Each row comes from the steps of one walk. Every step used is in the known rows, and no mark comes twice. Write the walk behind each row, first mark first.
Known rows:
W-S-A-H-J: [ -5 -14   3 -30   6  29  26  15  31  -5   0   1   4 -17 -22  -5  -9 -33
 -26 -49   2 -10  -2  33 -19   0  -6   7  -7 -34  15 -10  -7   3  -1 -30
  -5]
F-M: [ 17  -3 -23  -4 -20   3  58  24  -6 -14  -7 -16   6 -22 -21  -2   9  26
  23  19  -3 -47 -27  -3  10 -15  -3 -27   5   9 -13   6   2  -4 -10 -23
 -16]
F-M-J: [ 12 -37 -28   4 -24   2  75   9  -5 -15   3 -14   8 -22  -8  13  -1  15
  16  55 -21 -16 -30 -10   6  -8  16 -23  41   2  -9  30  10 -20 -17 -13
 -15]
J-H: [  8   4 -20   6 -12   4  12  16 -14   2 -21  17   1  35  12  27   4 -12
  20   2  19 -37 -45  21  12  16 -14  11  33   2 -23 -16   7  -2 -10 -29
  36]
W-S-A: [ 23   9  -8 -14 -12  13  -4  20   6  -2   7   4  -3 -23 -23 -20 -10 -37
  -7 -10  20 -34   6  29  11  10   2  -9  -5  -1   3   1 -25  -4  -7 -27
  43]
M-J: [ 10 -39 -33   1 -23 -10  23   9 -13  -9   3   9   8   9   5  16  -7   7
   5  38 -20  -5 -31   8   0   6   9  -4  61  -1 -12  27   0 -22 -21 -12
  17]
G-A-H: [  7 -15 -19  18 -10   8  28   9 -16 -23 -25  -6   1  11 -33 -30  -5  13
 -18 -25  -3 -34 -52  29  18 -19 -16  -3  11 -30  -9 -21   5   2 -11   0
  58]
A-G: [  5  -2 -25  13 -16 -19  35  32 -20 -23  -3   6   5   6 -13  -4 -15  34
   2 -18  11 -38 -17   9  17   1 -24 -13  41  10  -7 -14 -19 -16 -36 -12
  14]
M-F-H-W-S-A: [ 25  -8  12   9 -14  18 -35  -3  17   5  25   4   0 -48 -22 -27  22 -81
 -16 -22  17  -7 -28  43 -20  -3 -21  13 -10 -20  -8  -6  34   3  -2 -12
  -4]
J-M-F-H-W-S: [  5   1  22  -9 -26  26 -26   4  17   5   8   3   3 -49 -14 -22  46 -40
  11 -52  36  -2 -16 -34 -52 -12  -5  23  -2 -13  19  19  41  17   6 -25
  14]
D-A-H-J-M: [-34 -23  20  11  -7  15  71  20  31 -12  -9 -21  12  -6 -27 -14 -11  10
  -3 -64  14 -17 -41  10 -39 -32  -7 -11   4 -19   1  -1  11  18  -4 -34
  49]
C-T: [ 17 -13 -16   0 -12  12  20  17 -21  10  21  24   2  16   1  28  15   0
  16   5 -24 -32 -29  -2  11   1 -20 -16   8  27 -24  14  -1  -1 -17 -20
  49]
S-F-H-J-M: [-16 -14   5 -17 -28   9 -19   2  31  -6   1   8  17  -1 -28  10  24  11
  20 -48  -7  23 -25 -22 -33 -37  13 -18   3  13  -6 -34  12   7 -11 -26
   8]
C-H-F-M: [ -9   0   8   2   6   3  73  25   1 -15  29 -11   1   8 -11  20  16  -6
  25 -27 -18 -53 -43  -9  10 -38 -19 -23 -21   5  14  12  25   3 -15 -41
 -31]
C-H-W-S: [  3  12  32 -38   6  10  19  17  -9   9  26   9  -4  -8 -10  36  15 -44
  32 -59  -3 -28 -14  -6 -12  17   3  11 -23 -18  15  18  10   2  -7 -31
  19]
T-C-H-F: [ -2  -4 -37 -19   4  -6  37  11 -11 -10  39  16   5  44  11  35   6 -22
  18 -52 -31 -35 -27   5  29  -3   5  -3 -17  23  -4   6  13  -8 -21 -40
  63]
S-F-H-W: [  2 -19   5  -9 -32 -12 -53  -5  11  -6  20   4  15   5 -28   2  29 -24
  16 -24 -22  11 -54  37  -7  -8   8 -14   5 -16 -44 -49  33  -3 -22 -12
 -23]
M-F: [ 19 -14 -41  21 -23   6  -1  19 -14 -11   7  15   2   5  -2  -8  12  -3
  -4  13   5 -30 -33  32 -14 -14 -43   7  24  17 -17  37  14  -8 -10 -13
 -12]
F-M-J-H: [  3 -24 -15  18 -12  15  77   0  -5  -4 -10  -1   3   2  10  33   3  -7
  25  59   5 -18 -43  -2  13   9  10  -2  52   4 -18   7  21 -17 -13 -24
  -5]
W-S: [ 22  12 -18 -29 -27   4  -6  27  -4  -3   1  11  -5 -10  -7   6   8 -10
  12  -8  12 -38  11  -9  -2  13  -3   7   8  -7   5   6 -17   1  -6 -24
  26]
F-H: [ 27 -12 -24  -4 -32  -6 -11  12  -5  -6 -13  14  11  -2 -11   4   9  -3
  20 -14 -26 -20 -51  -3   6  -7  -1   1  33  -5 -14 -48   9   4 -20 -17
  29]
H-W-S-A-D: [  2   4  28 -18  -1  20 -15  22  26   6   6  12  -3 -34 -38  -3   1 -41
  16 -35  35  -7 -18  76   4  40   9 -12 -12 -23 -40  13 -18  -4  -8 -10
  66]
T-C-H: [ 21   3 -43 -19  -6   7  51   5 -24   2  23  24   7  24   0  42  -6 -15
  40 -33 -38 -18 -25 -10  32  15  16   1  -7  36  -9  -6  -5 -12 -22 -31
  89]
W-S-F: [  9  11 -10 -23 -37  13 -46  15  11  -8  25  11  -1   4 -24  -3  15 -20
  11   1  19  -6  18  24  -2   7  -7  -5  -2   3 -12  -7 -17  -6 -10 -23
 -12]
J-H-W: [ -8  -3   9  -2  -2  -6   6  13 -15   6 -14   8   5  24  10  30  17 -22
  17 -18  19 -34 -57  32  -1  26   2   8  17 -19 -35  -1  29  -2  -7 -27
  17]
S-A: [ 20  -9 -24   4  -8   0  10  18  -5 -11  -2   1   5  -2 -23 -18 -15 -14
  -9  -2   0 -32 -37  47  21  -6   0 -27  10  14 -16   0 -14 -11 -15 -22
  43]
W-S-F-H-J-M: [-12   5  18 -38 -33  22 -30   2  42  -1   9  12   7 -21 -27   7  31 -13
  18 -56  10  20  13 -40 -36 -21  14   0 -11   2  15 -33   0  14  -4 -29
   4]
M-J-H-W: [-13 -35   4   5  -6  -5  25  -4 -14   5  -5  10   7  26  20  43   7 -29
  11  24   4  -7 -58  28  -9  30  17  13  55 -27 -33  23  34 -19 -13 -19
  14]
T-C-H-J-M-F: [ -9  -7 -28 -11   6  36  76   2  -1   2  26  23   7   5   2  39  12 -11
  26 -63  -9   2  -8 -32 -22 -16   1  11 -23  61  14  52  18  -6  -3 -33
  59]
A-H-J-M: [-26 -21  -1 -24  -5  20  48  19  19  -9 -29  -5  16  -3 -14   5   9  27
   1 -69  -1  -5 -30 -26 -48 -21   7   1  12 -16  20   6  14  11  -2 -37
  11]
D-A: [ 10 -10  -9  28 -24 -14  25  26  -3 -13   6  -7   2   2 -20 -17 -18  -8
   5   9   3 -43 -38  49  10  -6 -22 -23  21  -2 -35  -6 -12   3 -15 -18
  62]

Which walk is each row?
[-16   2 -10   8  -2 -12  -3  23  -3  -9  -6  11   0  55  21  18  16 -20
  -2 -10  26 -52 -46  35   4  -2 -23   9  25 -10 -18  -6  24   2 -11 -39
   4]  J-H-F
[  7  -4 -17  33  -3 -13  35  25 -12 -24   7   0   6  -7 -28 -29 -31   7
 -18 -18  18 -35 -22  41  28   0 -15 -29  29  17  -9 -19 -29 -22 -35 -13
  32]  S-A-G
[-14 -17 -17   0 -11  18  32  22   8  -8  -4   5   7  -7  -7   2  19  18
  -3 -30  20 -14 -13  -4 -49 -34 -23   2   8  28   8  61  19   2   3 -22
  -3]  H-J-M-F
[  2  -5 -22  15 -23  20  12  19  -5 -10  -4   2   4 -12  -8 -23  19   8
   5 -17  32 -19 -27 -11 -33 -25 -22   1  18  33   7  52  16   1  -1 -26
  23]  J-M-F
[ -8  -3  12  -6   2  31  42  18  39 -19  17 -31   3 -31 -27 -49  11 -40
 -25 -28  24 -47  -8  21  -4 -27 -12 -15 -31 -38  19 -10  14   7  -2 -44
 -45]  W-S-A-H-F-M
[ -6   7  18 -32 -28   4 -48  11  11  -1  31  -1   3  -6 -26   2  28 -28
   9 -15  15  -5   7  36 -17   9   5  -5 -18 -18 -25   9   7  -4  -8 -19
 -27]  H-W-S-F
[ -3  -6  -5  51 -17 -26  53  31  -9 -26  14  -9   2   1 -26 -23 -33  14
  -1  -7  23 -44 -28  46  20  -4 -37 -25  30   7 -29 -22 -24  -7 -37 -12
  52]  D-A-G
[ -7 -12  22 -10  -6  19  64  -2   6   8   5 -11  -4 -28   7  37  20 -41
  24  36  30 -16 -13  -8  -9  31  22  10  22 -33  -9  27  32 -10   1 -28
 -21]  F-M-J-H-W-S
[ 32 -17 -37  22 -33   7 -21   6  -3  -6   3  21   6  -8  -7  -9  20 -20
   5   0 -12 -12 -51  12 -12 -19 -39  17  36   7 -15 -16  31   2 -15  -9
  -2]  M-F-H
[-10 -23   0 -17  -8   3  12  14  -3  -8  -6 -11  16   4 -11  -5  13  -4
  -1 -47 -11 -21 -61  28 -25   5   2   5  10 -46 -18  -4  33   2 -11 -21
 -11]  A-H-W
[-22 -28  17  12 -12  10  31 -15   8  -4  23 -13  10   7  -8  31  23 -25
  21  46  11  12 -45  37   2   6  20 -17  25  -7 -47   5  42 -23 -14 -17
 -58]  S-F-M-J-H-W
[ 11 -25 -20 -19 -18 -12   9  15   9  -3 -15  19  12   0  -6  31   9   6
  12 -24 -40 -12 -37  -3 -13 -15  -5   2  23 -10 -11 -40  12   3 -16 -13
   8]  F-H-J
[-12 -33  13  10  -3   7  74  -5  -4   1  -3 -12   7  -8   8  38  15 -18
  25  42   6 -16 -52   9   1  14  20  -6  36 -18 -30  21  44 -18  -8 -21
 -24]  F-M-J-H-W
[-17 -11  -6 -24  -9   2  42  27   6  -7 -20   0  10  -6 -11  16   9  32
   9 -45   5 -23 -12 -24 -30 -19  13 -17   9  15  10  29  -2   2  -3 -30
  33]  H-J-M
[ -7 -30 -33  -8   0   6 100  -4  -4 -14  50  -2  10  12   8  44   4 -18
  26   9 -43 -14 -24 -18  28 -12  25 -16  -1  21   1  30  28 -24 -25 -34
  16]  T-C-H-F-M-J
[-15 -16  -2  25  -2   7  66  16   5 -33  -9 -35   2  -2 -33 -44  12  20
 -27 -18   6 -61 -50  21  22 -54 -22 -24 -21 -40  -1 -10  31   8  -8 -11
 -16]  G-A-H-F-M
[-22 -20  13  34 -10   5  71  24  30 -27  18 -41   8  -8 -24 -41   0  -6
 -12 -15  10 -57 -57  42  -1 -45 -34 -28 -10 -38 -20 -17  34  15 -12 -37
 -27]  D-A-H-F-M
[-12  21  36 -16 -15  26   3   2  21   5  20 -10  -2 -12 -19  13  38 -42
  28   2  48 -18  -4  22   0  13   3  -5 -29 -17 -30 -12  26  -1   1 -31
 -52]  J-H-W-S-F-M
[ -9  -5   4  -9   0  17  -9  19  29 -16  18 -10   2   3 -15 -39   2 -49
 -37 -49  23 -33 -13  42 -10 -13 -19   4 -11 -44  18 -11   9   7  -7 -42
  -7]  W-S-A-H-F
[ 15 -31 -29   7 -21   5   0   9  11  -4   1  25   8  -6  -2  17  20 -10
  -2 -10 -26  -4 -37  12 -28 -29 -42  17  24   3 -12  -5  35   1 -10  -5
 -28]  M-F-H-J
[ 10  -2 -17  19 -14   5  11  24 -12 -15 -28  21  -9   8 -41  -7  -8  26
  17  -5  12 -24 -49  61  43   6 -15 -18  15  -2 -52  -1 -26  -7 -17  19
 113]  G-A-D
[ -7  21  46 -29  -2  27  30   4  14   3  53 -12  -2 -27 -38  21  30 -40
  43 -31   3  -8  -2   2  -6  -7   8 -18 -56  -3   1   6  16  -2  -6 -29
 -52]  C-H-W-S-F-M
[-23  -7  41   1 -25  15 -20   3  34  -6  43 -20   5 -10 -42 -30   8 -52
  -4 -36  28   3 -18  72 -26   1 -16  -3 -23 -56 -34 -22  16   8  -6 -26
  -7]  D-A-H-W-S-F
[ 19  -2  13 -33 -23  -4 -28  11   8   7   3   7   5 -30 -13   6  28 -38
  17 -36  -7 -18 -22 -10 -16  15  13  13   0 -40  -5 -29  20  10  -9 -21
  14]  F-H-W-S
[ 15  -9 -21  20 -35  21 -10   6   5  -4  -5   9  10 -20 -11 -21  26  -9
  13 -30  15  -2 -47 -33 -30 -31 -17   9  28  22   9   0  29  11  -6 -25
  32]  J-M-F-H
[ -1 -27 -24  14 -14   3  25   1 -15   1 -10  20   2  33  21  40  -5 -19
  15  41   5  -8 -47  13   7  22   3  14  72  -3 -22   8  10 -17 -17 -21
  28]  M-J-H
[ -7  14  41   3  22   6  44  16  -4  -3  40   1  -4 -24 -33   1 -17 -48
   5 -69  23 -25  -6  22  14  16  -6 -10 -19  -2  23  -2 -13 -14 -27 -20
  24]  C-H-W-S-A-G
[  1  16  31  -9   9  15  -4   7   8  14   1   4  -5  -5  -5   5   6 -70
  -1 -27  48 -31 -22  48   5  32   8   8 -10 -22 -18  -5   7   1   2 -32
  35]  J-H-W-S-A
[  1 -20  -5  27 -20   3  37  17   8 -12   2 -13   9   9 -23 -25 -19 -11
  -3 -20  -1 -27 -57  49  -2 -12 -25  -6  22 -31 -28 -29   5  10 -16 -25
  39]  D-A-H
[-18  -8   6  -2   9  32  63  15   1   0  16  17   2   1  -8  29  14  -7
  17 -60   3  -5 -29 -22 -42 -38 -27   9  -7  39  30  62  18   3   0 -29
   7]  C-H-J-M-F
[-28 -54   9  43 -13   1  84   7  31 -27  29 -39  10  -9 -13 -27  -8 -14
 -18  29  -6 -25 -59  39  -8 -40 -18 -21  28 -45 -14   6  37  -2 -17 -27
 -31]  D-A-H-F-M-J
[ -4 -18  -1 -21 -19   3  22  14  19  -2 -25   7  14 -15 -13  17  17  17
  20 -55 -12  -8 -35 -47 -29 -26  17  -6  16   2  12 -23  14  13  -8 -28
  38]  F-H-J-M
[  0 -17   9  13 -23  12 -10   3   7  -2  -2  -3  13 -31 -14 -23  38 -20
   8 -47  13  -4 -57 -18 -43 -26  -1   6  10   2  -2  10  54  10  -2 -20
  14]  J-M-F-H-W
[ -2  -6  15 -37 -11  15   0  16   9   0   1  -7   6 -18 -12  -3  20 -27
   0 -53   6 -18 -16   9 -32  19   7  20  -2 -58   3  -1  22   7  -2 -31
 -10]  A-H-W-S
[-14  -2  20 -34 -21  22 -39   4  24  -4  28  -8   8  -2 -27 -14  27 -33
  -2 -44  14  11  -7  34 -28   8   0   8 -15 -48 -13 -15  22   1  -7 -27
 -47]  A-H-W-S-F
[-11 -42 -20   8 -16 -10  61  16   7 -24  20 -22   7  -4   1   3  12  11
  -4  45 -15 -33 -33   8  -2 -28   4 -26  30  -9  -5  38  27 -16 -18 -23
 -48]  H-F-M-J
[ 14  13   7 -34  13  19  32  -5  -4  11  46   9   0 -16 -19  22  -3 -77
  18 -64 -10 -13   0  23  26  33  39  -3 -52   9  -3   8  -4 -11  -9 -34
  90]  T-C-H-W-S-A
[ -8 -27 -11   6   2   4  50  12  -4 -21 -30  -1   3  14 -29  -4  -5  24
 -25 -34 -19 -28 -37  30   4 -28 -19  -3  -1 -34  -7 -12   8   1  -7   3
  28]  G-A-H-J
